Each row comes from the steps of one walk. Every step used is in the known rows, and no mark comes twice. Write the walk behind each row, first mark first.
In the rows, zero is written as 128.
Known rows
pelud -> lokag -> tibop -> rezo: [140 149 136 131 122 134 167 126 165 162 141 148  98  95 118 125 138 122
  93 145 140 110 172]
lokag -> pelud -> sigi: [ 86  66 125 121  71 154 114 162 176 128 120 107 158 152 119 123  97 161
 160 125 156  94 111]
lokag -> pelud -> sigi -> tibop -> rezo: [ 90  73 149 148  75 174 104 162 208 126 139 133 163 118  99 105 107 148
 142 124 118 123  92]
sigi -> tibop -> tulo: [198 121 165 108 143 114 128 106 114 117 163 122 155 130  93 114 161 104
  81 144 115 176  90]
pelud -> lokag -> tibop: [131 145 133 111 138 108 139 119 140 186 109 121  80 133 126 123 128 131
 104 134 164  89 161]
pelud -> sigi -> tibop: [120  92 152 164  84 148 109 107 145 167 147 132 135 126 101 132 127 156
 157 107 174 133  76]
sigi -> pelud -> lokag: [101 126 157 117 160 102 122 133 119 185 114  89 118 144 106 141 141 152
 124  86 170  67 132]
sigi -> tibop: [151 123 141 138 138 106 105 129 115 144 156 130 148 119 108 113 137 122
 117 127 113 142 109]
medu -> tibop -> tulo: [174 136 142 105 113 140 148 127  91 129 163 169 124 124 110 182 153 116
 101 190 120 170 138]
lokag -> tibop: [158 175 112 105 113  97 136 120 107 154 144 147 122 150 133 134 130 100
  98 138 152 118 184]
sigi -> pelud -> lokag -> tibop: [106 163 160 109 161  99 116 119 123 213  96 109  86 158 109 136 141 142
 103  85 171  62 153]
rezo -> tibop -> lokag -> pelud: [114 158  97 136 165  92 109 112 111  42  69 154 137 124 155 127 121  92
 161 174  60 141 128]
pelud -> lokag -> tibop -> medu: [156 134 133  98 135 143 168 106 140 182 124 134  85 132 159 105 119 104
 121 131 143 114 174]
tulo -> tibop -> sigi -> pelud: [115 146  91 127 169 101 138 165  83  82 150  78 124 123 186 160 111 157
 128 118 110 146 121]
lokag -> pelud -> sigi -> tibop: [ 85  70 146 132  82 155  84 156 187 150 111 111 147 148 109 105  99 159
 152 112 138 104  86]
rikem -> tibop -> lokag: [119 175  72 117 154 146 156 115  57  38 139 140 182 124 157 152 150  74
  93 144  77 201 156]
regeli -> pelud -> lokag -> tibop: [121 133 141 105 132 114 107 124 128 184  91  93  69 126  99 121 123 170
  99 102 208  43 143]
rikem -> tibop -> sigi: [153 130  65 121 138 162 145 170  53  58 188 121 167 127 129 151 112  94
 104 109  85 205 107]
pelud -> sigi -> tibop -> rezo: [125  96 155 184  67 168 133 115 171 137 179 154 155  91  91 137 139 143
 144 123 152 153  88]
rezo -> tibop -> medu: [194 156 106 120 144 115 149  89  76  96 153 191 149 102 167 141 102  46
 168 170  81 164 128]
lokag -> pelud: [113  89 116  94 107 118 120 181 149 100 130 107 173 152 128 114  98 134
 131 139 112  95 145]
lokag -> tibop -> rezo: [165 180 115 130  97 129 168 133 138 124 186 178 149 104 123 143 144  88
  82 156 124 146 196]

Write each row's walk
[132 161 174  91 166 103 131 107 124 199 105 101  93 163 100 134 161 129
  78  97 170  83 139]  sigi -> pelud -> lokag -> tibop -> tulo
[105  62 142 122  83 179 106 147 187 144 123 127 150 146 134  91  93 131
 167 109 120 124  96]  lokag -> pelud -> sigi -> tibop -> medu
[ 99 100 137 176  99 156 120  90 147 125 116 125 134 133 125 121 154 155
 164 114 154 155  93]  pelud -> sigi -> tibop -> lokag
[153 145 106 148 167  88  96 137  70  97 123 136 114 128 120 149 109 116
 162 113  96 140  79]  rezo -> tibop -> sigi -> pelud
[ 98 144 105 151 142 113 104  97 128  60  64 151 126 126 148 131 119 112
 178 164  90 138 106]  rezo -> tibop -> lokag -> pelud -> sigi
[129 108 127 113 135 125 108 149 124 165  94  75  57 131 101 109 116 188
 109  84 194  62 126]  regeli -> pelud -> lokag -> tibop -> sigi
[144 136 117 152 176  96  97 132  86 117 104 126  88 119 113 140 107 125
 168 108 105 126  70]  rezo -> tibop -> sigi -> pelud -> lokag
[116  96 141 111 132 118 118 138 123 152 108  75 100 114  97 124 121 184
 118 104 200  48 124]  regeli -> pelud -> lokag
[ 68  88 103 137 108 155 134 131 164  55  79 101 156 159 159 115 132 155
 165 131 120 136 140]  tibop -> lokag -> pelud -> sigi
[151  90 169 141  90 158 125  91 145 146 155 122 143 135  88 131 153 144
 128 124 173 159  62]  pelud -> sigi -> tibop -> tulo
[150 157 109 119 135 111 117 153 100 158 136 114  95 175 129 125 128 132
 111  78 141 126 150]  lokag -> tibop -> sigi -> pelud
[100 119 126 133 155 120  99 137 151  87  87 114 145 143 138  83 144 131
 129 126  70 153 128]  sigi -> tibop -> lokag -> pelud
[ 82 132 109 129 126 146 116 154 129  98  86 165 112 138 156 155 136 141
 152 175  74 147 172]  medu -> tibop -> lokag -> pelud
[161 130 146 164 121 132 138 139 147 112 192 162 172  75 101 121 146 106
 102 144  87 171 124]  sigi -> tibop -> rezo
[141 180  93 148 166  82 131  85  79  47  92 164 135 110 156 148 139  85
 156 180  79 158 131]  rezo -> tibop -> lokag
[143  83 149 152  84 180 136  97 146 164 162 149 144 126 133 117 122 121
 174 109 147 159  94]  pelud -> sigi -> tibop -> medu
[145 114 114 123 138 128 139 148 137 160 114 102  65 140 130 110 119 152
 120 108 149 117 137]  pelud -> lokag -> tibop -> sigi
[110 167 165 125 149 113 136 124 143 194 122 128 107 128 102 139 150 130
  93  95 150  79 157]  sigi -> pelud -> lokag -> tibop -> rezo
[183 115 140 120 133 148 142 114 117 137 170 152 156 119 152  95 125  80
 142 123  87 174 127]  sigi -> tibop -> medu
[130 173  98 140 130 117 187 142 121  51 196 140 175  51 181 175 128 116
  97 195  92 164 170]  tulo -> tibop -> rezo
[ 56 144  94 126 138 127 145 122 143  43  89  98 138 121 215 143 121 159
 142 171  98 145 149]  tulo -> tibop -> lokag -> pelud -> sigi
[123 155 157  98 159 124 135 111 127 212 109 122  96 154 136 122 136 115
 116  84 154  81 161]  sigi -> pelud -> lokag -> tibop -> medu
